Each row was made from one small tree. Brackets hold a mark, then the marks that hang from it, in the order of their numbers. Every link used is in the known rows. Write each row's tree.
(in the rows, 128 means zero)
Known rows:
[J872 [J634 [J573 [J603 J574]]]]: [126 177  69 123 133 162 105 156 169 178 121 162 116 102 191 101 135 129
 152 124  70  94  92  64 164  95 104 145 140 216 185 120]
[J117 J452]: [115 137 134 131 154 137  98 104 134 147 105 141 154 110 159 128 120 130
 139 133 163 135  75 127 108 133 109 148 148 137 108 164]
[J842 [J265 J248]]: [152 155 154 130 110 125 127 156 147  98 161 146  80 142 109 100  69 125
 131 115 143 138  93 155 147 143 146 153 128 133 105 134]
[J22 J117 J842]: [ 96 126 123 148 159 122 111 110 159 126 152 112 141 116 139 127 145 147
 154 111 134 142  88 157  99 144 125 118  89 110 139 120]
[J583 [J248 J22 J265 [J603 J573]]]: [143 116 144 131  96 153 149 114 103 118 127 127 134 127 108 192 159 161
 173 176 110 156 167  82  65  71 117 130 116 127 115 116]
[J265 J574 J842]: [136 124 141 115 115 135 141  85 137 147 136 145 138 122 119 138  78 111
  75  93 128 137  78 137 132 182 107 131 126 141 145 132]
[J248 J265 J583 [J603 J573 J574]]: [173 110 122 102 105 134 119  99 140 155 157 170 172 149 139 155 157 146
 188 138 104 122 180  89 121  75 108 125 127 159 162 166]
[J872 [J634 [J573 J603]]]: [127 155  70 126 119 142 106 161 129 142 127 137 123 109 175  76 107 126
 146 123  80 103  49  74 136  98  83 150 128 196 147 124]
[J265 J248 J574 J842]: [142 134 148 112 132 136 155  91 167 137 142 159 100 140  96 125  46 117
  38  94 128 140  54 150 150 202 124 121 115 124 148 117]
[J583 [J248 [J265 J574]]]: [131 125 160 112  95 157 157 131 107  93  93 100 134 141  88 151 116 131
 128 184 136 203 114 120 104 124 135 137 108 138 138 135]
[J872 J634]: [109 115 125 137 117 143 127 124 138 109 134 125  94  79 154 124  84 123
 182 119  97 120  58 147  82 120 117 149 131 167 118 114]
[J573 [J603 J574]]: [142 157 116 110 169 168  98 134 178 174 133 183 133  99 169 126 139 135
 160 157 126 140 123  89 143 110 118 155 140 192 179 142]
[J452 J117]: [149 114 153  92 145 132 149  98 193 116 143 135 114 104 151 107 134 104
 173 110 147 129  80 139  77 131 112 142 130 157 129 125]
[J603 J573 J574]: [153 168 148  90 124 158  95  64 182 184 157 183  98  94 137 177 145 139
 173 118  94 112 104 107 125 124 106 152 120 177 156 147]
[J22 J117 [J842 J265]]: [116 139 136 155 130  95 115 159 137 109 155 103 124 131 127 122 144 149
 154  94 140 136 122 154 139 139 137 125  95 105 120 134]
[J634 [J573 [J603 J574]] J872]: [128 190 116 109 119 169 106 138 167 213 152 167 139 131 174  90 167 127
 150 166 126  97 105  68 175 104  95 147 143 189 194 169]
[J248 [J265 J574] J583]: [129  99 142 100  88 106 144 122  86  83 125  92 172 154 101  95 111  89
 144 151 134 172 139 126 131 123 127 128 124 129 127 168]
[J265 [J842 J22]]: [141 134 130 130 125 156 123 115 147 147 133 164 100  95 134 146  98 109
  85  98  96  97  91 154 114 159 103 169 127 152 134  88]
[J265 [J248 J22 J583] J574 J842]: [135 114 134 123 121  92 172  92 129 104 136 128 124 139  93 113  64  89
  49  83 111 109 118 115 151 185 143  82 129  89 131 111]
[J842 J22]: [127 137 136 133 127 155  94 133 120 125 133 137  94  98 126 140 123 104
 137 140 112 110 114 171 107 131 117 172 126 154 115  93]
[J265 J574 [J842 J22]]: [137 125 138 124 122 142 125 114 120 148 123 139 100 112 102 158  94 100
  48 103 106 107 104 161 151 180 110 146 123 136 137  85]
[J583 [J248 [J265 J574 J842] J603]]: [149  93 134 143 105 164 179 129 116 127 104 131 168 166 103 171  94 153
  81 149 137 180 129 114 106 134 113 116 114 128 155 120]
[J583 [J248 [J22 J117] J603]]: [ 97  95 113 162 144 158 163 143 134 103 128 104 128 137 136 177 172 172
 138 151 134 132 158 126  48  96 151  83 119  99 132  85]
[J248 J22 J265 J583 [J603 J574]]: [130 105 108 137 117 128 152 133 116 120 133 141 191 140 163 138 168 116
 192 157 130 118 252 103 114  59 141 108 163 137 141 130]
[J583 [J248 J22 J603]]: [126 114 128 167 129 169 145 134 112 105 120 121 136 119 129 182 134 157
 164 158 142 132 145 113  54  92 138 102 133 121 108  90]
[J726 J117]: [141 138 158 106 115 153 115 107 129 131 125 117 110 112 162  91 126 119
 160 125 176 100 100 170 112 137 121 147 132 150 136 132]
[J726 J535]: [111 125 140 133 144 186 100 124 134 119 118 130 130 128 150  81 137 116
 175 120 151 140  52 121  92 148 115 158 107 178 107 161]
[J872 [J634 J573]]: [111 156  97 131  85 141 120 123 136 121 133 128 115 109 168 102 103 121
 162 105  81  85  53 111 106 116  95 143 130 176 127 108]
[J842 J22 [J265 [J248 [J603 J574]]]]: [165 157 122 160 138 160 105 198 159 146 157 180  66 153 117 162 119 146
 113 132 125  89 202 177 192 111 161 148 150 139 141  70]
[J842 [J22 [J117 J452]] [J265 J574]]: [ 94 127 123 142 150  99 109 184  90 134  91  79  96 152 102 153 169 127
  56 122 145 110 168 167 196 142 141 129 144  93 117 126]
[J248 [J22 J842] J265 [J603 J573 J574]]: [138 151 124 144 122 127 111  85 136 178 146 165 157 105 144 196 189 149
 203 146 116 118 226  97 133  91 120 130 127 129 144 111]
[J535 J726]: [152 113 146  86 123 158  97  92 146 138 145 112 138  72 136 126 119 114
 139 137 152 155 119  93 104 122 117 182 134 146  93 143]
[J22 [J842 J265]]: [144 157 146 160 114 103  94 149 118 112 153 122 130 111 115 122 111 132
 180 110 149 142 112 141 143 136 126 152 103 127 102 132]
[J248 J583]: [142 111 135 117 120 119 120 106 125  90 149 121 150 123 134 103 102 108
 170 119 122 125  83 122  87 124 116 120 117 141 119 154]
[J842 J22 J265]: [144 153 142 140 100 131 101 182 101 107 140 126  82 112 112 134 124 111
 140 130 122 109 145 166 148 123 128 179 133 151  97 103]
[J265 J574]: [118 130 145 112 112 137 119 104 116 123 134 118 134 125 105 134 107 110
 128 134 152 152  91 149 125 148 118 131 126 143 122 136]
[J573 [J603 J574] [J634 J872]]: [133 167 120  90 160 174 106 143 147 210 106 187 119  79 169  97 150 148
 179 202 119 137 114  90 135  86 123 144 164 187 155 155]
[J842 [J22 J117] J265]: [116 134 129 140 119 125 119 191 120 104 144 106  72 136 119 131 156 124
 112 114 113 105 159 182 139 119 140 156 122 129 116 100]

Which tree is each row?
[131 143 119  96 139 148 106 150 115 178 116 157 128  83 157  67 121 139
 175 201 123 155  71  98 101  95 103 152 147 169 119 161] : [J573 J603 [J634 J872]]
[118 143 142 150 141  87 132 163 144 101 155  94  87 169  79 119 109 142
  84  95 146 151 117 173 194 179 168  97  84  72 131 116] : [J22 J117 [J842 [J265 J248 J574]]]
[111 113 120 130 139 147 138 123 158 142 141 145  95 114 146 143 137 123
  55  89  89  93 103 172 106 161 118 148 118 137 150  84] : [J265 [J842 [J22 J117]]]
[115 138 150 132  97 147 165 128 110  83  95 107 135 106 127 151 140 120
 166 188 122 179 155 102  66  96 146 146 131 134 111 116] : [J583 [J248 J22 J265]]
[ 92 102 112 125 144 123 153 134 119 157  71 109 138 150 132 145 157 111
  10 126 124 130 160 155 169 164 116 144 145 103 153 126] : [J248 [J265 J574 [J842 [J22 [J117 J452]]]]]
[105 142 139 143 109 106 127 107 105 105 122 117 168  88 143 129 145 106
 190 154 141 155 173 126 109 115 132 149 130 115 103 113] : [J248 [J22 J842] J265]
[105 140 125 163 164  85 101 159 131 133 117  98 140 136 141 128 162 155
 133  98 163 128 118 138 157 143 130 122 118  89 112 157] : [J22 [J117 J452] [J842 J265]]
[161 180 117  65 139 160  89  65 164 194 106 199 101  70 141 165 145 157
 178 133  66 123 109  92 106 108 108 149 141 199 129 127] : [J603 [J573 J634] J574]
[ 83 128 133 150 132 123 166 133 124  83  98  81 137 111 129 156 183 149
 156 161 115 178 164 119  79 113 160 113  91  88 131  99] : [J583 [J248 [J22 J117 J842] J265]]
[143 144 136 203 128 113 125 180  93  98 128 107 135 122  99 179 141 173
 181 136 153 138 174 109 108  95 154  98 107  94  96  85] : [J583 [J248 [J22 [J842 J265]] J603]]
[151 121 157  84 150 150  89  89 126 174  83  83 139  84 167 102 148 122
 120 132 215 108 131 101 145 134 129 163 164 127 101 164] : [J535 [J726 [J117 J452]]]
[ 83 119 110 138 174 140 101 134 136 142  97 116 109 115 154 145 176 134
  88 130 129 101 119 173 122 134 128 144 139 113 127 122] : [J842 [J22 [J117 J452]]]
[149 168  84  85 180 170  95 137 157 188  86 198 128  76 178 109 142 148
 160 171 103 149 128  78 124  86 122 149 152 212 150 128] : [J573 [J603 J574] J634]
[142 128 132 136 127 138 123  88 142 142 177 163  97 128 110 158 115 143
 141 122 117 101 126 126 109 124 122 113 133 110 112  98] : [J265 [J248 J22 [J603 J573]]]
[ 84 127 116 156 192 111  96 106 149 146 108 110 157 116 160 134 163 158
 130 113 156 130  81 145 120 152 122 111 110  92 131 151] : [J22 [J117 J452] J842]
[134 148 150 132  97 115 108 179  80 110 126 103  82 129  80 147 118 100
 102 130 131 122 161 167 187 139 130 157 131 136 106 105] : [J842 J22 [J265 J574]]
[142 178 151  70 118 160 102  75 150 215 123 185  89  73 138 148 158 156
 193 166  87 112  95 104 112 107 106 141 142 172 137 161] : [J603 [J573 [J634 J872]] J574]
[127  85 108 156 122 115 133 124  92  99 157 122 179 130 141 127 133 117
 178 127 141 100 166 117  77  91 126  91 144 113 101 118] : [J248 J22 J583 J603]
[ 69  98 113 126 137 102 187 103 118 149  77  98 171 145 153 139 165 111
  38 123 151 138 184 116 147 153 127 111 169  88 140 144] : [J248 [J22 [J117 J452]] [J265 J574 J842]]
[117 124 103 190 191  96 109 179 150 134 136 120 136 182 127 125 133 184
 104 102 176 125 136 160 172 137 151  91 118  63 120 132] : [J22 [J117 J452] [J842 [J265 [J248 J603]]]]
[116 128 150 130 168 183  91 123 121 148  54 105 127 135 177  55 170 123
 153 122 210  93  65 128 133 154 128 137 138 151 116 187] : [J726 [J117 J452] J535]
[137 115 141 111 126 109 133 111 129  84 145 114 117 160  80  98  66 101
  99 114 131 139  81 141 147 167 150  89 105 106 126 139] : [J265 [J248 J583] J574]
[104  83 117 117 106  94 194 111 126  93 133 111 168 137 163  98 146 104
 105 100  99 123 177 109  90 123 132 113 139 111 141 136] : [J248 [J22 J117] [J265 J842] J583]
[137 112 125 139 125  96 128 199 130  68 154 104  55 165  94  92 119 115
  82  92  99  96 148 176 162 135 168 125 110  97 122 107] : [J842 [J22 J117] [J265 [J248 J583]]]
[104  95 124 112 109 133 167 136 122 135 112 114 114 144 119 142 142 104
  28 122 100 139 164 172 147 159 125 158 126 122 161 100] : [J248 [J265 J574 [J842 [J22 J117]]]]
[ 91 122 116 139 179 119 168  95 184 149 113 145 111 132 165 129 119 131
  30  86 130 100 103 131 128 179 138 104 154  77 132 116] : [J265 [J248 [J22 [J117 J452]]] J842]
[147  88 118 139 139 118 136 132 117 101 162 122 145 187  84 113  74 125
 105 117 148 127 109 148 138 138 142  70 111  99 132 127] : [J265 [J248 J583 J603] J574]
[119 123 134 122  88 127 171  97 126 124 123 151 158 106 165 125 115  97
 124 130 117 138 159 112  94 128 113 162 159 144 117 123] : [J248 J22 [J265 J842]]
[158 139 131 117 138 171  93  87 172 193 169 189 129 121 142 198 151 165
 176 122 115 103 136 110 116 102 106 131 128 168 161 129] : [J248 [J603 J573 J574]]
[ 67  81 110 119 132  70 169 119  73  98  80  60 187 155 134 108 180 100
 104 142 150 140 205 110 143 118 143  82 155  72 117 169] : [J248 [J22 [J117 J452]] [J265 J574] J583]
[124 169 116 114 104 149 104 140 130 175 155 140 145 137 159  61 139 118
 144 169 139 113  58  82 146 105  77 148 130 167 152 175] : [J634 [J573 J603] J872]
[106 141 154 149 112 116 150 125  84  85  79  75 143 112  83 170 145 124
 148 179 134 189 166 105 121 131 150 113  99  92 116 103] : [J583 [J248 [J22 J842] [J265 J574]]]
[137 153 152  79  99 141 108  76 115 182 134 159  95  78 122 121 131 145
 184 165  94 124  53 117  77 110  90 152 126 159 101 164] : [J603 [J573 [J634 J872]]]
[177 102 128 124 130 121 109  94 147 121 183 160 122 159  98 127  85 148
 145 103 107 105  74 117 104 121 115  99  96 119 125 143] : [J265 [J248 J583 [J603 J573]]]
[104  99 105 137 175  91 170 100 168 122 113 129 131 143 153 107 120 120
  39  68 119  89 112 109 125 173 155  75 146  67 132 137] : [J265 [J248 [J22 [J117 J452]] J583] J842]
[164 147 145 157 126  70 107 156 135  68 160 120 115 142  89  83  73 125
 155  84 130 135  96 134 163 153 158 106  86  93 108 136] : [J22 [J842 [J265 [J248 J583]]]]
[ 93 139 126 160 157  74 106 156 109 135 101  74 143 148 109 139 157 149
 101  98 171 142 136 145 197 160 138  97 114  70 121 159] : [J22 [J117 J452] [J842 [J265 J574]]]
[115 136 137 130 123 117 135 194 123 100 141  97  38 172  71 127 125 120
  43 114 118 117 155 199 200 160 171 128 115  97 129  87] : [J842 [J22 J117] [J265 J248 J574]]
[155 126  94  99 100 127 154  78  93 175 107 186 158 101 152 149 135 147
 140 134  78 120 174  78  67  88  89 141 162 157  94 103] : [J248 J22 [J265 J842] [J603 [J573 J634]]]
[162 105 123 161 119  98 122 208  81  89 152 109  93 190  58 122  85 116
  79 113 131 101 176 168 195 127 157  99 123  92 111  94] : [J842 J22 [J265 [J248 J583 J603] J574]]
[138  70 116 128  92 111 147 135  75 100 137 102 203 181 111 109 114 119
 152 154 153 160 173 133 121  98 120 103 131 120 129 154] : [J248 [J265 J574] J583 J603]
[162 116 112 138 157 154 123 126 180 130 164 176 140 160 132 126  99 144
 151 116 131 106 139 137 134 117 155  87 134 131 162 122] : [J265 [J248 J583 [J603 J574]]]
[102 113 105 139 177 135 124 121 157 168  98 142 116 118 163 149 148 132
  40  91 116  86 104 157 123 164 115 145 140 118 145 112] : [J265 [J842 [J22 [J117 J452]]]]
[156 144 148 146 124  58 116 158 110  78 148  95 113 163  55  97  70 113
 115  90 136 142 112 135 198 172 159  86  85  81 115 135] : [J22 [J842 [J265 [J248 J583] J574]]]
[168 115 123 173 133  72 116 175 101  84 166 103 143 191  56 112  76 144
 124 100 158 133 141 143 193 148 151  65  91  71 117 121] : [J22 [J842 [J265 [J248 J583 J603] J574]]]
[150 121 105  78 100 136 120 102  72 160 102 152 153 134 107 146 133 152
 154 172 108 166 156 110 106  83  94 134 136 159 106 133] : [J248 [J265 J574] [J603 [J573 J634]]]
[ 76  86 108 125 138  79 160 121  99  94  93  80 185 141 163 101 184 108
 135 141 140 127 192 107 104 100 140 109 160  84 114 171] : [J248 [J22 [J117 J452]] J265 J583]
[143 153 159 122 106 116 130 157 125 104 147 120  83 159  72 112  72 114
  95 122 156 151 112 154 187 163 151 132 126 119 113 128] : [J842 [J265 J248 J574]]
[150 127 131 135 131 199 149 146 157 133 107 162 153 145 140 181 149 173
 175 189 132 170 176 111  93  72 143 138 132 160 169 122] : [J583 [J248 J265 [J603 J574]]]
[125  97 133 114  85  84 181  99  83  98 115 106 180 136 120 113 108  76
  92 113 113 137 180  97 132 146 128 112 145 111 127 138] : [J248 J22 [J265 J574 J842] J583]
[110 109 135 131 111  63 173 168 104  62 152  68  97 175  81  95 126 106
  80  95 125 115 183 141 178 145 183  67 124  62 113 130] : [J842 [J265 [J248 [J22 J117] J583] J574]]
[121 104 133 119  87 100 155 113  87  72 123 105 170 118 140  98 138  81
 184 151 122 139 179 105  89  94 131 135 144 124  99 141] : [J248 J22 J265 J583]
